What can hang from each mark
K_471: K_932
K_389: K_189
K_606: K_389 K_501 K_564 K_583
K_501: K_106 K_606
K_889: K_606
K_333: K_389
K_189: K_501 K_583
K_409: K_106
K_106: K_501 K_889
K_57: K_409 K_471
K_583: K_189

Each row was made from one small tree. Brackets hold a mark, then the marks that hang from it, in the order of their numbers. Every link used is in the known rows. Write each row's tree.
Known rows
(K_889 (K_606 K_501 K_583)): 0.27 -1.34 0.88 -0.36 -2.81 0.02 -1.13 -1.18 0.40 0.13 0.02 2.61 0.51 -1.31 0.09 1.64 0.42 -0.95 -0.41 -1.02 3.12 0.57 3.52 -1.98
(K_57 K_409 K_471): 0.43 -0.56 0.69 1.58 0.23 1.80 -0.44 0.13 -4.41 1.32 -0.24 1.47 -0.13 -1.18 0.84 2.78 -0.17 -1.50 -3.51 -1.96 1.24 -0.11 -0.45 -1.51
(K_889 (K_606 K_501)): -0.10 -0.80 0.75 -0.37 -3.57 0.31 -0.61 -1.17 0.72 0.22 1.60 1.45 0.63 -0.74 0.37 0.82 0.57 -0.98 -0.37 -1.57 1.66 0.38 1.76 -1.30
(K_889 (K_606 K_389)): -0.85 -0.71 0.83 -0.47 -3.51 0.28 -0.66 -0.95 0.83 0.00 1.13 5.55 0.06 0.82 0.03 0.95 0.39 -1.03 0.62 -1.67 1.88 0.34 1.19 -0.89
(K_889 (K_606 (K_389 K_189) K_501 K_583)): 0.82 -1.66 0.69 -0.54 -2.10 2.90 -1.08 -1.18 0.31 -0.26 0.52 6.72 0.45 -1.05 -0.37 2.43 0.35 -1.18 0.09 -0.78 4.71 1.36 4.27 -1.94
(K_389 (K_189 (K_501 K_106 (K_606 K_564)) K_583)): 3.06 -0.22 0.29 -0.10 -3.35 2.12 -0.73 -0.21 2.96 -0.61 1.90 1.27 0.67 0.61 -1.13 -0.25 -0.79 -2.89 2.11 -2.53 4.07 3.06 5.24 -0.84
(K_106 (K_889 (K_606 K_501 K_564 K_583))): -0.08 -0.18 0.98 -0.28 -1.82 -0.17 -0.93 -1.39 3.10 0.37 -1.19 1.50 0.29 -0.68 1.59 1.12 0.36 -1.77 -0.91 0.03 1.86 0.13 3.18 -0.79
(K_409 (K_106 (K_889 (K_606 K_389)))): -0.65 0.82 1.21 -0.39 -2.19 0.70 -0.44 -0.69 1.06 0.36 6.96 2.06 -0.04 1.06 2.63 0.20 0.46 -1.22 0.64 -2.17 1.63 0.22 0.87 -1.43
(K_501 (K_106 (K_889 (K_606 K_389)))): -0.77 0.58 0.47 0.38 -2.34 0.10 -0.30 -1.13 0.95 0.26 3.31 3.58 -0.14 1.05 0.98 -0.11 1.43 -2.65 0.09 -4.16 1.80 -0.55 1.13 -0.36
(K_501 (K_106 K_889) (K_606 K_389 K_564 K_583)): -0.59 -0.81 0.14 -0.08 -2.73 -1.11 -0.88 -0.28 4.58 -0.51 -0.02 5.53 -0.39 0.26 0.92 0.68 -0.82 -3.18 0.18 -2.39 2.98 0.09 3.11 -0.22
(K_409 (K_106 (K_889 (K_606 K_583)))): -0.10 0.81 1.41 -0.29 -2.21 0.22 -0.78 -0.76 0.82 0.38 5.74 0.24 -0.13 0.49 2.44 0.44 0.38 -1.24 0.40 -1.95 2.39 0.35 1.20 -1.66
(K_106 (K_501 (K_606 (K_389 K_189) K_564 K_583))): 1.03 1.12 0.56 -0.47 -2.91 1.24 -1.00 0.46 3.61 -0.68 -1.34 6.40 -0.31 1.06 -0.94 0.83 -1.65 -1.92 -0.24 -0.25 3.83 1.54 2.71 -1.59
(K_606 K_389): -0.67 -0.80 0.71 -0.58 0.36 0.53 -0.65 -0.47 1.13 0.62 1.16 5.87 -0.07 0.77 -0.94 -0.14 -0.24 -1.35 0.00 -1.56 1.64 0.23 1.52 -1.68
(K_57 (K_409 (K_106 (K_501 K_606))) (K_471 K_932)): 0.63 0.08 0.85 1.29 -2.01 1.89 -0.29 1.03 -4.06 0.55 4.84 0.45 -0.25 -0.48 5.79 2.80 -0.80 -1.23 -3.18 -2.55 1.70 0.63 0.64 -2.01
(K_501 K_106): -0.07 -0.10 0.49 0.25 -0.46 -0.71 -0.56 -0.71 1.15 0.72 3.10 1.17 -0.18 0.42 -0.47 -0.77 1.04 -2.35 -0.28 -4.26 1.76 -0.21 -0.15 -1.09
(K_106 K_501): 0.43 2.38 0.90 -0.09 -0.99 0.12 -0.63 0.00 0.87 0.47 1.00 2.33 -0.15 1.49 -1.06 -0.92 -0.13 -1.48 -1.01 -1.75 1.52 0.36 0.96 -2.10
(K_606 K_389 (K_501 (K_106 K_889)) (K_583 K_189)): 1.61 -1.32 0.16 0.20 2.37 1.34 -1.55 -1.04 0.59 1.56 2.14 7.44 0.08 -1.21 -0.50 1.19 0.87 -3.06 -1.98 -2.53 3.99 1.59 6.16 -2.29
(K_333 K_389): -0.36 0.13 -0.19 -0.46 -0.02 -1.66 -0.58 0.73 1.74 0.29 0.80 2.94 -1.04 -0.71 -0.91 -0.93 -0.29 -1.54 -1.51 -2.08 1.19 0.32 -0.42 -1.65
(K_889 (K_606 K_564)): -0.33 -0.75 1.04 -0.49 -3.59 -1.23 -0.88 -1.05 4.18 0.11 -0.94 1.60 0.01 0.32 1.00 1.01 0.52 -1.04 0.29 -0.36 0.99 0.37 -0.39 -0.12
(K_501 (K_106 K_889) (K_606 K_564)): -0.42 0.21 0.17 0.00 -4.40 -1.51 -0.40 -0.34 4.85 -0.27 1.31 0.38 -0.27 0.59 1.26 -0.64 -0.70 -3.35 -0.07 -3.17 1.33 -0.18 0.12 0.78
(K_333 (K_389 (K_189 K_583))): 1.64 0.30 -0.33 -0.39 -0.29 0.92 -0.75 0.74 1.26 -0.09 1.30 3.17 -1.17 -0.61 -1.74 -0.97 -0.54 -2.02 -0.35 -1.99 3.26 2.07 1.52 -1.62
(K_57 K_471): 0.05 -0.57 0.85 1.26 -0.31 0.82 -0.58 -0.36 -0.13 0.42 -0.10 0.90 0.02 -0.88 -0.20 -1.58 -0.17 -1.38 -1.71 -1.80 0.97 1.30 0.65 -1.45
(K_889 (K_606 K_389 K_501 K_564 K_583)): -0.29 -2.30 0.76 -0.65 -1.17 -0.21 -1.17 -1.16 4.00 0.01 -1.48 6.62 0.48 -1.28 1.11 2.66 0.60 -0.82 -0.12 0.72 2.67 0.60 4.36 -1.79
(K_106 K_501 (K_889 (K_606 K_389 K_564 K_583))): -0.20 2.46 1.05 -0.03 -2.06 0.23 -0.84 -0.66 3.10 -0.05 -1.47 6.35 -0.20 1.61 1.26 1.06 0.37 -1.84 -0.58 0.09 2.19 0.17 3.62 -1.30
(K_889 (K_606 K_389 (K_501 K_106) K_564)): -0.67 -1.71 0.32 -0.26 -1.81 -0.36 -0.62 -1.18 4.41 0.01 1.57 5.59 0.53 -0.73 1.77 1.78 1.55 -1.50 0.06 -1.40 1.48 -0.07 2.52 -1.01

Which tree is each row?
0.65 0.49 1.08 -0.26 -2.51 2.39 -0.72 -1.15 0.35 0.01 0.10 4.93 0.44 0.92 0.19 1.12 0.01 -2.05 0.44 -1.21 3.64 1.07 4.61 -0.92 -> (K_106 (K_889 (K_606 (K_389 (K_189 K_501)) K_583)))
0.72 0.41 -0.17 0.11 -4.52 2.18 -0.34 -0.23 1.08 -0.73 3.74 4.55 -0.36 1.17 -0.43 -0.71 -1.03 -3.65 1.22 -4.39 3.85 1.19 3.28 -0.06 -> (K_501 (K_106 K_889) (K_606 (K_389 (K_189 K_583))))
2.89 0.91 0.62 0.27 -2.80 3.13 -0.60 -0.94 0.31 -0.22 3.08 1.36 0.76 1.11 -0.63 -0.29 0.62 -2.85 1.98 -3.22 4.15 2.56 5.73 -0.99 -> (K_389 (K_189 (K_501 (K_106 (K_889 K_606))) K_583))
0.37 -1.48 1.12 1.18 0.55 1.72 -0.34 0.34 -4.14 1.21 4.84 -0.46 -0.21 -1.16 5.91 2.88 0.08 -0.96 -3.20 -2.38 1.33 0.37 -0.01 -1.94 -> (K_57 (K_409 K_106) (K_471 K_932))
0.05 3.20 1.30 0.00 -2.97 0.60 -0.40 -0.29 0.94 0.22 6.91 0.76 -0.10 1.70 2.56 -0.30 0.56 -1.32 0.00 -2.26 1.61 0.25 0.80 -1.91 -> (K_409 (K_106 K_501 (K_889 K_606)))
-0.33 -1.37 0.48 -0.69 -3.69 -0.19 -1.08 0.05 1.10 -0.50 -0.57 5.85 -0.20 0.15 -1.46 0.57 -2.23 -1.75 0.44 -1.48 3.56 0.91 3.08 -1.42 -> (K_501 (K_606 K_389 K_583))
0.57 2.09 0.75 1.71 -2.14 2.47 -0.16 0.93 -4.17 0.63 4.58 0.94 -0.22 -0.20 3.09 2.49 -0.78 -1.79 -3.30 -2.52 1.53 0.09 0.25 -1.88 -> (K_57 (K_409 (K_106 (K_501 K_606) K_889)) K_471)
1.59 -1.24 -0.11 -0.03 1.26 3.53 -0.62 -0.74 0.79 0.19 4.46 6.09 0.41 -0.77 -0.85 0.24 0.79 -2.40 0.50 -3.06 3.98 1.61 5.58 -2.40 -> (K_606 (K_389 (K_189 K_583)) (K_501 K_106))
2.21 0.38 -0.27 -0.34 -0.28 1.04 -0.70 0.75 1.33 -0.17 1.44 3.19 -0.36 -0.46 -1.82 -0.79 -0.54 -2.08 0.20 -1.96 3.24 2.54 4.00 -2.03 -> (K_333 (K_389 (K_189 K_501 K_583)))
-0.93 -0.27 -0.03 -0.13 -3.51 -0.95 -0.35 -0.26 5.00 -0.42 1.55 4.38 -0.28 0.85 1.23 -0.12 -0.66 -3.23 0.20 -2.95 1.57 -0.20 1.36 0.40 -> (K_501 (K_106 K_889) (K_606 K_389 K_564))
0.97 -0.58 0.79 -0.50 -3.85 -0.52 -0.92 -0.05 1.06 -0.27 -0.31 1.69 1.09 0.23 -1.46 0.13 -1.85 -1.78 0.76 -1.71 2.96 1.53 5.36 -1.75 -> (K_189 (K_501 (K_606 K_583)))
0.01 2.87 1.31 -0.09 -2.47 0.07 -0.49 -0.30 3.14 0.25 5.75 0.69 -0.10 1.58 3.26 0.03 0.65 -1.30 -0.05 -1.26 1.21 0.26 0.59 -1.60 -> (K_409 (K_106 K_501 (K_889 (K_606 K_564))))
1.73 -2.85 0.51 -0.63 3.18 0.21 -2.01 -0.87 4.94 1.55 -1.94 7.61 0.17 -1.84 -0.28 2.14 0.06 -1.83 -1.86 1.36 3.11 2.23 5.43 -2.24 -> (K_606 K_389 K_501 K_564 (K_583 K_189))
2.05 1.10 -0.48 0.09 -0.21 1.02 -0.51 0.57 1.32 -0.16 2.61 2.98 -0.43 -0.20 -0.96 -1.08 0.13 -2.92 0.13 -3.21 3.28 2.08 4.28 -1.63 -> (K_333 (K_389 (K_189 (K_501 (K_106 K_889)) K_583)))
-0.68 -1.22 0.12 -0.18 2.45 0.06 -0.42 -0.98 5.62 0.69 1.71 5.40 0.45 -0.87 1.78 0.58 1.21 -2.40 -1.06 -1.26 0.89 -0.41 3.61 -1.41 -> (K_606 K_389 (K_501 (K_106 K_889)) K_564)
1.66 -0.39 -0.28 -0.66 -1.61 0.23 -0.81 0.95 3.76 -0.60 -1.00 3.78 -0.39 -1.09 -1.21 0.42 -1.37 -2.17 -0.56 -0.95 3.69 2.12 2.41 -1.32 -> (K_333 (K_389 (K_189 (K_501 (K_606 K_564 K_583)))))
1.76 -0.05 0.19 0.19 -4.34 -0.78 -0.70 0.00 1.09 -0.62 3.05 1.18 1.01 0.89 -0.99 -1.14 -0.85 -2.64 2.63 -3.96 2.67 2.12 7.80 -1.73 -> (K_189 (K_501 K_106 K_606) K_583)
0.87 -1.26 -0.01 -0.18 1.32 3.67 -0.38 -0.79 1.04 0.40 4.21 6.02 0.45 -0.87 -0.64 0.62 0.90 -2.31 -0.71 -3.15 3.69 0.87 3.05 -2.00 -> (K_606 (K_389 K_189) (K_501 K_106))
2.51 -0.32 0.78 -0.54 -3.45 2.98 -0.84 -0.22 0.75 -0.35 0.23 1.71 0.75 0.26 -2.10 0.46 -1.69 -2.20 0.70 -1.72 4.74 2.53 3.56 -1.13 -> (K_389 (K_189 (K_501 (K_606 K_583))))
0.07 -0.63 1.18 1.28 -1.41 2.01 -0.18 -0.03 -4.46 1.02 4.84 -0.55 -0.18 -0.78 6.91 3.26 0.38 -1.30 -3.06 -2.37 1.22 0.10 0.39 -1.18 -> (K_57 (K_409 (K_106 (K_889 K_606))) (K_471 K_932))
-0.51 2.92 0.93 -0.07 -2.71 0.36 -0.45 -0.61 3.39 -0.02 -0.09 5.33 -0.14 2.11 1.54 0.39 0.46 -1.88 -0.55 -0.40 1.03 -0.09 2.24 -0.79 -> (K_106 K_501 (K_889 (K_606 K_389 K_564)))
-0.48 0.55 0.61 0.35 -2.42 -0.96 -0.44 -1.19 3.03 0.40 2.00 1.00 -0.17 0.72 1.58 -0.10 1.48 -2.69 -0.16 -3.31 1.22 -0.52 0.11 0.13 -> (K_501 (K_106 (K_889 (K_606 K_564))))
2.56 -0.11 0.88 0.25 0.23 -0.03 -1.79 -0.78 0.42 1.57 0.25 2.62 0.24 0.18 -1.29 0.36 0.23 -2.95 -0.97 -2.39 3.65 2.27 4.82 -1.53 -> (K_606 (K_583 (K_189 (K_501 (K_106 K_889)))))
-0.05 -2.09 0.25 -0.07 2.47 0.67 -1.04 -0.80 0.90 0.58 1.90 7.37 0.40 -1.61 -0.40 1.34 0.89 -1.87 -0.93 -2.46 3.78 0.17 5.83 -3.25 -> (K_606 K_389 (K_501 K_106) K_583)
-0.29 1.12 1.32 -0.33 -2.72 0.31 -0.46 -0.77 1.00 0.44 6.76 -0.45 -0.06 0.88 2.55 -0.14 0.46 -1.27 0.47 -2.34 1.48 0.24 0.11 -1.22 -> (K_409 (K_106 (K_889 K_606)))
0.93 -0.95 0.51 -0.05 -3.03 -1.59 -0.85 -0.16 4.03 -0.33 0.05 1.97 1.00 0.03 -0.21 0.52 -0.70 -2.49 0.89 -2.43 2.75 1.08 4.95 -1.22 -> (K_189 (K_501 K_106 (K_606 K_564 K_583)))
-0.18 2.87 1.03 0.07 -2.75 0.93 -0.78 -0.60 0.30 -0.02 0.03 6.31 -0.18 1.83 0.53 0.60 0.22 -1.85 -0.55 -1.12 2.69 0.13 3.94 -1.70 -> (K_106 K_501 (K_889 (K_606 K_389 K_583)))
-0.07 2.75 0.60 -0.13 -3.48 0.73 -0.69 0.24 0.83 -0.36 -0.10 5.59 -0.30 1.73 -0.46 -0.34 -1.75 -2.44 -0.66 -1.46 2.92 0.47 4.04 -1.58 -> (K_106 (K_501 (K_606 K_389 K_583)) K_889)
